Each row was made from one small tree. The marks that hang from a mark follow it in brackets, in the order of their numbers. Every link used is in the known rows. Write each row's tree.
Known rows
Z_964[Z_971]: [-0.01  0.15  0.26  0.05 -0.01 -0.07  0.25  0.06 -0.12  0.11  0.12 -0.18
 -0.08  0.16  0.06 -0.15 -0.28 -0.04 -0.20  0.06 -0.23 -0.06 -0.07]
Z_879[Z_450[Z_964[Z_971[Z_86]]]]: [ 0.18  0.30  0.23 -0.21  0.01 -0.01  0.39  0.01 -0.08 -0.09  0.04 -0.34
 -0.41  0.33 -0.31 -0.27 -0.05  0.15 -0.23  0.15 -0.41  0.06 -0.06]
Z_86[Z_845[Z_357]]: [ 0.05 -0.17  0.30 -0.01 -0.26 -0.06  0.27  0.00 -0.06  0.18  0.41 -0.32
 -0.07  0.05  0.04  0.12 -0.14 -0.09 -0.08  0.02 -0.27 -0.02  0.08]
Z_951[Z_689 Z_879]: [-0.11  0.29  0.44 -0.02  0.35  0.08  0.24 -0.03 -0.24  0.29  0.33  0.07
 -0.07  0.25 -0.24 -0.14 -0.20  0.06  0.04  0.52 -0.21 -0.13 -0.16]
Z_450[Z_879 Z_964[Z_971[Z_859]]]: [ 0.02  0.27  0.41 -0.11  0.30 -0.22  0.13  0.22 -0.03 -0.13 -0.14 -0.10
 -0.31  0.41 -0.53 -0.26 -0.16  0.25 -0.41  0.24  0.05  0.18  0.24]
Z_450[Z_879 Z_964[Z_971]]: [ 0.14  0.20  0.49  0.13  0.22 -0.18  0.03  0.32 -0.20 -0.08  0.01 -0.12
 -0.23  0.20 -0.29 -0.34 -0.17  0.18 -0.23  0.30 -0.04  0.20  0.24]
Z_689[Z_450[Z_964[Z_971]]]: [ 0.27  0.22  0.38  0.01  0.00 -0.06  0.08  0.10 -0.18 -0.16 -0.04 -0.12
 -0.15  0.24 -0.11 -0.34 -0.16  0.07 -0.15  0.33 -0.39  0.03  0.04]
Z_86[Z_845]: [ 0.06 -0.21  0.28  0.04 -0.17 -0.17  0.15 -0.04 -0.16  0.26  0.20 -0.25
 -0.11  0.00 -0.02  0.02 -0.23 -0.04 -0.17 -0.01 -0.25 -0.06 -0.01]
Z_845[Z_86 Z_357[Z_971[Z_859[Z_697]]]]: [-0.23  0.03  0.25 -0.48 -0.07 -0.35  0.53 -0.12 -0.08 -0.14 -0.02 -0.37
 -0.24  0.55 -0.30  0.29 -0.08 -0.21 -0.05 -0.14  0.33  0.28  0.31]
Z_689[Z_450[Z_964[Z_971]] Z_951[Z_879]]: [ 0.58  0.29  0.67 -0.09  0.15  0.00  0.14  0.13 -0.17 -0.16  0.01 -0.12
 -0.12  0.36 -0.11 -0.57 -0.07  0.14 -0.09  0.50 -0.39  0.26  0.13]
Z_689[Z_450[Z_964[Z_971[Z_86]]] Z_951]: [ 0.56  0.32  0.51 -0.23 -0.02 -0.21  0.09 -0.04 -0.02 -0.24 -0.16 -0.15
 -0.08  0.35 -0.02 -0.46  0.04  0.21 -0.20  0.17 -0.52  0.30  0.25]
Z_971[Z_86[Z_845] Z_859[Z_697]]: [-0.01 -0.06  0.09 -0.26 -0.11 -0.42  0.36 -0.27 -0.15  0.23 -0.12 -0.13
 -0.21  0.41 -0.46  0.20 -0.19 -0.07 -0.51 -0.30  0.07  0.06  0.10]
Z_879[Z_450[Z_964]]: [ 0.06  0.00  0.18 -0.23  0.06  0.06  0.14  0.00 -0.10 -0.08  0.15 -0.22
 -0.29 -0.06 -0.17 -0.26  0.04  0.06  0.05  0.18 -0.19  0.06 -0.10]
Z_772[Z_964[Z_971[Z_86]]]: [ 0.10  0.24  0.36  0.17 -0.18 -0.18  0.22 -0.04 -0.02  0.30 -0.08 -0.12
 -0.20  0.48  0.01 -0.18 -0.40  0.00 -0.25 -0.29 -0.14 -0.04  0.04]
Z_951[Z_689[Z_450] Z_879]: [ 0.01  0.30  0.49 -0.07  0.34  0.16  0.25 -0.06 -0.16  0.10  0.28  0.13
  0.06  0.30 -0.13 -0.21 -0.09  0.11  0.09  0.59 -0.44 -0.17 -0.15]
Z_689[Z_450[Z_879]]: [ 0.08  0.01  0.42  0.00  0.21 -0.06  0.04  0.15  0.06 -0.14  0.09  0.03
  0.21  0.11  0.09 -0.24  0.10  0.19  0.06  0.15 -0.24  0.03  0.17]
Z_357[Z_971[Z_86 Z_859[Z_697]]]: [-0.26 -0.01  0.08 -0.43  0.07 -0.46  0.46 -0.33 -0.14  0.04 -0.23 -0.23
 -0.17  0.70 -0.44  0.06 -0.05 -0.06 -0.47 -0.27  0.08  0.05  0.26]
Z_772[Z_964[Z_971[Z_859]]]: [-0.08  0.18  0.29 -0.03 -0.09 -0.13  0.26 -0.05  0.08  0.21 -0.15 -0.08
 -0.28  0.45 -0.07 -0.13 -0.48 -0.05 -0.33 -0.30  0.06 -0.08 -0.06]
Z_845[Z_86 Z_357[Z_971]]: [-0.10  0.01  0.42 -0.24 -0.14 -0.20  0.39  0.03  0.00 -0.07  0.21 -0.52
 -0.12  0.32 -0.01  0.13 -0.06 -0.07  0.19  0.08 -0.07  0.18  0.31]
Z_450[Z_964[Z_971]]: [ 0.13  0.20  0.32  0.05  0.02 -0.13  0.08  0.11 -0.24  0.03  0.00 -0.17
 -0.29  0.17 -0.20 -0.27 -0.27  0.03 -0.23  0.25 -0.15  0.08  0.05]
Z_971[Z_86[Z_845[Z_357]] Z_859[Z_697]]: [-0.02 -0.02  0.09 -0.30 -0.22 -0.32  0.48 -0.21 -0.07  0.14  0.10 -0.21
 -0.17  0.48 -0.38  0.32 -0.10 -0.10 -0.42 -0.25  0.01  0.10  0.19]
Z_879[Z_450]: [-0.08 -0.05  0.11 -0.22  0.03  0.14  0.32 -0.05  0.02  0.02  0.25 -0.22
 -0.10 -0.07  0.10 -0.14  0.02  0.01  0.07 -0.04 -0.28 -0.10 -0.22]
Z_697[Z_859]: [-0.30 -0.20  0.13  0.10 -0.01  0.15  0.05  0.07 -0.30  0.12  0.09 -0.13
 -0.04 -0.03 -0.01 -0.14 -0.16 -0.02  0.17 -0.08  0.01 -0.20  0.01]
Z_86[Z_845[Z_357[Z_971[Z_859]]]]: [-0.19 -0.26  0.30 -0.37 -0.19 -0.23  0.53 -0.14  0.04  0.04  0.21 -0.56
 -0.23  0.50 -0.26  0.16 -0.12 -0.01 -0.38 -0.06 -0.27 -0.01  0.26]
Z_357[Z_971[Z_86]]: [-0.12 -0.03  0.26 -0.21  0.00 -0.31  0.31 -0.18 -0.04  0.10 -0.01 -0.38
 -0.05  0.46 -0.16 -0.09 -0.02  0.09 -0.21 -0.05 -0.34 -0.06  0.25]
Z_845[Z_86 Z_357]: [ 0.01  0.16  0.36 -0.12 -0.13 -0.09  0.25  0.10  0.09  0.01  0.28 -0.28
 -0.04  0.07  0.07  0.17 -0.07 -0.03  0.29  0.11  0.02  0.16  0.12]
Z_971[Z_86[Z_845[Z_357]] Z_859]: [-0.02  0.06  0.22 -0.32 -0.21 -0.21  0.45 -0.17  0.18  0.16  0.18 -0.35
 -0.15  0.46 -0.33  0.25 -0.06  0.12 -0.36 -0.10 -0.29 -0.06  0.17]

Which tree is each row?
[ 0.08  0.36  0.30 -0.17  0.27 -0.42  0.23  0.10 -0.20 -0.12 -0.30  0.00
 -0.34  0.65 -0.72 -0.15 -0.12  0.15 -0.57  0.02  0.26  0.31  0.33] | Z_450[Z_879 Z_964[Z_971[Z_86 Z_859[Z_697]]]]
[ 0.46  0.02  0.65 -0.16  0.25 -0.18 -0.20  0.15  0.00 -0.32 -0.05  0.04
  0.08  0.02  0.06 -0.53  0.26  0.27  0.09  0.25 -0.19  0.40  0.39] | Z_689[Z_450[Z_879 Z_964] Z_951]
[-0.12 -0.15  0.26 -0.39 -0.11 -0.42  0.48 -0.29  0.03  0.14 -0.08 -0.51
 -0.26  0.67 -0.49  0.11 -0.12  0.12 -0.57 -0.16 -0.34 -0.04  0.27] | Z_357[Z_971[Z_86[Z_845] Z_859]]
[ 0.19  0.26  0.34 -0.24 -0.21 -0.25  0.45 -0.01  0.00  0.02  0.05 -0.44
 -0.46  0.63 -0.60  0.06 -0.23  0.15 -0.57  0.13 -0.32  0.11  0.24] | Z_450[Z_964[Z_971[Z_86[Z_845[Z_357]] Z_859]]]
[ 0.21  0.51  0.62  0.02  0.32  0.11  0.24  0.10 -0.35 -0.03  0.16  0.05
 -0.25  0.49 -0.40 -0.39 -0.24  0.14 -0.11  0.81 -0.46 -0.01 -0.08] | Z_951[Z_689[Z_450[Z_964[Z_971]]] Z_879]
[-0.01  0.23  0.16 -0.39  0.10  0.04  0.43  0.00  0.01 -0.18 -0.02 -0.29
 -0.49  0.30 -0.41 -0.24 -0.13  0.12 -0.32  0.14 -0.21  0.04 -0.15] | Z_879[Z_450[Z_964[Z_971[Z_859]]]]
[-0.14  0.02  0.28 -0.24 -0.09 -0.21  0.42 -0.12  0.04  0.02  0.22 -0.46
 -0.02  0.53 -0.08  0.02  0.08  0.06 -0.13 -0.01 -0.36 -0.03  0.34] | Z_845[Z_357[Z_971[Z_86]]]
[-0.04  0.26  0.19 -0.06 -0.11 -0.35  0.35 -0.18 -0.11  0.22 -0.32  0.03
 -0.32  0.70 -0.27 -0.02 -0.44 -0.16 -0.49 -0.51  0.25  0.06  0.05] | Z_772[Z_964[Z_971[Z_86 Z_859[Z_697]]]]
[ 0.51  0.18  0.70 -0.09  0.20 -0.17 -0.03  0.24 -0.05 -0.38 -0.07 -0.04
 -0.05  0.20  0.03 -0.59  0.08  0.24 -0.10  0.26 -0.29  0.42  0.35] | Z_689[Z_450[Z_879 Z_964[Z_971]] Z_951]
[ 0.06  0.38  0.16 -0.46  0.08 -0.05  0.49 -0.10  0.09 -0.15 -0.11 -0.33
 -0.49  0.53 -0.56 -0.19 -0.06  0.24 -0.42  0.07 -0.31  0.03 -0.06] | Z_879[Z_450[Z_964[Z_971[Z_86 Z_859]]]]
[ 0.10  0.11  0.36 -0.03 -0.29 -0.32  0.39 -0.15  0.08  0.35 -0.16 -0.26
 -0.41  0.67 -0.32  0.02 -0.51  0.05 -0.60 -0.41 -0.17 -0.04  0.05] | Z_772[Z_964[Z_971[Z_86[Z_845] Z_859]]]
[ 0.19  0.17  0.22 -0.39 -0.11 -0.14  0.56 -0.10  0.00 -0.04 -0.03 -0.48
 -0.62  0.55 -0.65 -0.08 -0.17  0.21 -0.58  0.03 -0.42  0.07 -0.03] | Z_879[Z_450[Z_964[Z_971[Z_86[Z_845] Z_859]]]]
[ 0.29  0.10  0.29 -0.15 -0.19 -0.09  0.45 -0.02 -0.17  0.02  0.11 -0.51
 -0.53  0.33 -0.43 -0.17 -0.16  0.11 -0.40  0.08 -0.52  0.10 -0.03] | Z_879[Z_450[Z_964[Z_971[Z_86[Z_845]]]]]
[-0.06  0.20  0.51 -0.06  0.38 -0.02  0.07  0.07 -0.04 -0.10  0.21  0.21
  0.14  0.16  0.02 -0.24  0.07  0.20  0.08  0.37 -0.34 -0.01  0.05] | Z_951[Z_689[Z_450[Z_879]]]
[ 0.07  0.43  0.39 -0.17  0.28 -0.31  0.20  0.14  0.06 -0.08 -0.21 -0.14
 -0.31  0.64 -0.67 -0.22 -0.08  0.38 -0.51  0.18 -0.05  0.18  0.33] | Z_450[Z_879 Z_964[Z_971[Z_86 Z_859]]]
[ 0.31  0.31  0.46 -0.50  0.27  0.11  0.47  0.02  0.02 -0.17  0.02 -0.29
 -0.46  0.41 -0.42 -0.47 -0.05  0.19 -0.25  0.28 -0.20  0.26 -0.05] | Z_689[Z_951[Z_879[Z_450[Z_964[Z_971[Z_859]]]]]]
[-0.22  0.08  0.35 -0.49 -0.06 -0.24  0.50 -0.06  0.18 -0.12  0.06 -0.50
 -0.21  0.52 -0.25  0.22 -0.05  0.02  0.00  0.02  0.04  0.16  0.30] | Z_845[Z_86 Z_357[Z_971[Z_859]]]
[-0.19 -0.32  0.19 -0.36 -0.21 -0.32  0.57 -0.20 -0.23  0.02  0.13 -0.42
 -0.27  0.53 -0.32  0.22 -0.17 -0.25 -0.44 -0.22  0.04  0.12  0.27] | Z_86[Z_845[Z_357[Z_971[Z_859[Z_697]]]]]
[-0.01  0.00  0.20 -0.27 -0.11 -0.31  0.33 -0.24  0.10  0.23 -0.03 -0.26
 -0.17  0.42 -0.40  0.14 -0.15  0.16 -0.47 -0.12 -0.24 -0.08  0.09] | Z_971[Z_86[Z_845] Z_859]
[ 0.04  0.14  0.15 -0.22 -0.26 -0.29  0.65 -0.12 -0.13  0.09  0.07 -0.29
 -0.29  0.66 -0.40  0.26 -0.28 -0.14 -0.61 -0.23 -0.08  0.11  0.14] | Z_964[Z_971[Z_86[Z_845[Z_357]] Z_859[Z_697]]]
[ 0.11 -0.02  0.28 -0.06 -0.29 -0.18  0.34 -0.06  0.02  0.21  0.34 -0.36
 -0.06  0.26 -0.08  0.17 -0.07  0.05 -0.17 -0.01 -0.37 -0.02  0.17] | Z_971[Z_86[Z_845[Z_357]]]
[ 0.13  0.41  0.63  0.04  0.37 -0.05  0.07  0.22 -0.23 -0.23  0.08  0.13
 -0.19  0.33 -0.23 -0.42 -0.08  0.23 -0.13  0.59 -0.37  0.15  0.11] | Z_951[Z_689[Z_450[Z_879 Z_964[Z_971]]]]
[-0.24  0.04  0.18 -0.45  0.08 -0.35  0.42 -0.27  0.13  0.04 -0.15 -0.37
 -0.13  0.67 -0.40  0.00 -0.02  0.17 -0.41 -0.11 -0.23 -0.07  0.24] | Z_357[Z_971[Z_86 Z_859]]
[-0.12 -0.21  0.16 -0.39 -0.12 -0.54  0.50 -0.33 -0.23  0.14 -0.16 -0.37
 -0.30  0.68 -0.54  0.17 -0.16 -0.10 -0.63 -0.31 -0.03  0.08  0.28] | Z_357[Z_971[Z_86[Z_845] Z_859[Z_697]]]
[-0.02  0.31  0.27 -0.07 -0.09 -0.23  0.33 -0.13  0.16  0.24 -0.24 -0.11
 -0.27  0.67 -0.20 -0.09 -0.39  0.07 -0.44 -0.36 -0.04 -0.08  0.02] | Z_772[Z_964[Z_971[Z_86 Z_859]]]
[ 0.01 -0.22  0.33 -0.14 -0.21 -0.39  0.37 -0.19 -0.14  0.21  0.07 -0.53
 -0.19  0.47 -0.25  0.01 -0.13  0.04 -0.39 -0.09 -0.44 -0.03  0.27] | Z_357[Z_971[Z_86[Z_845]]]
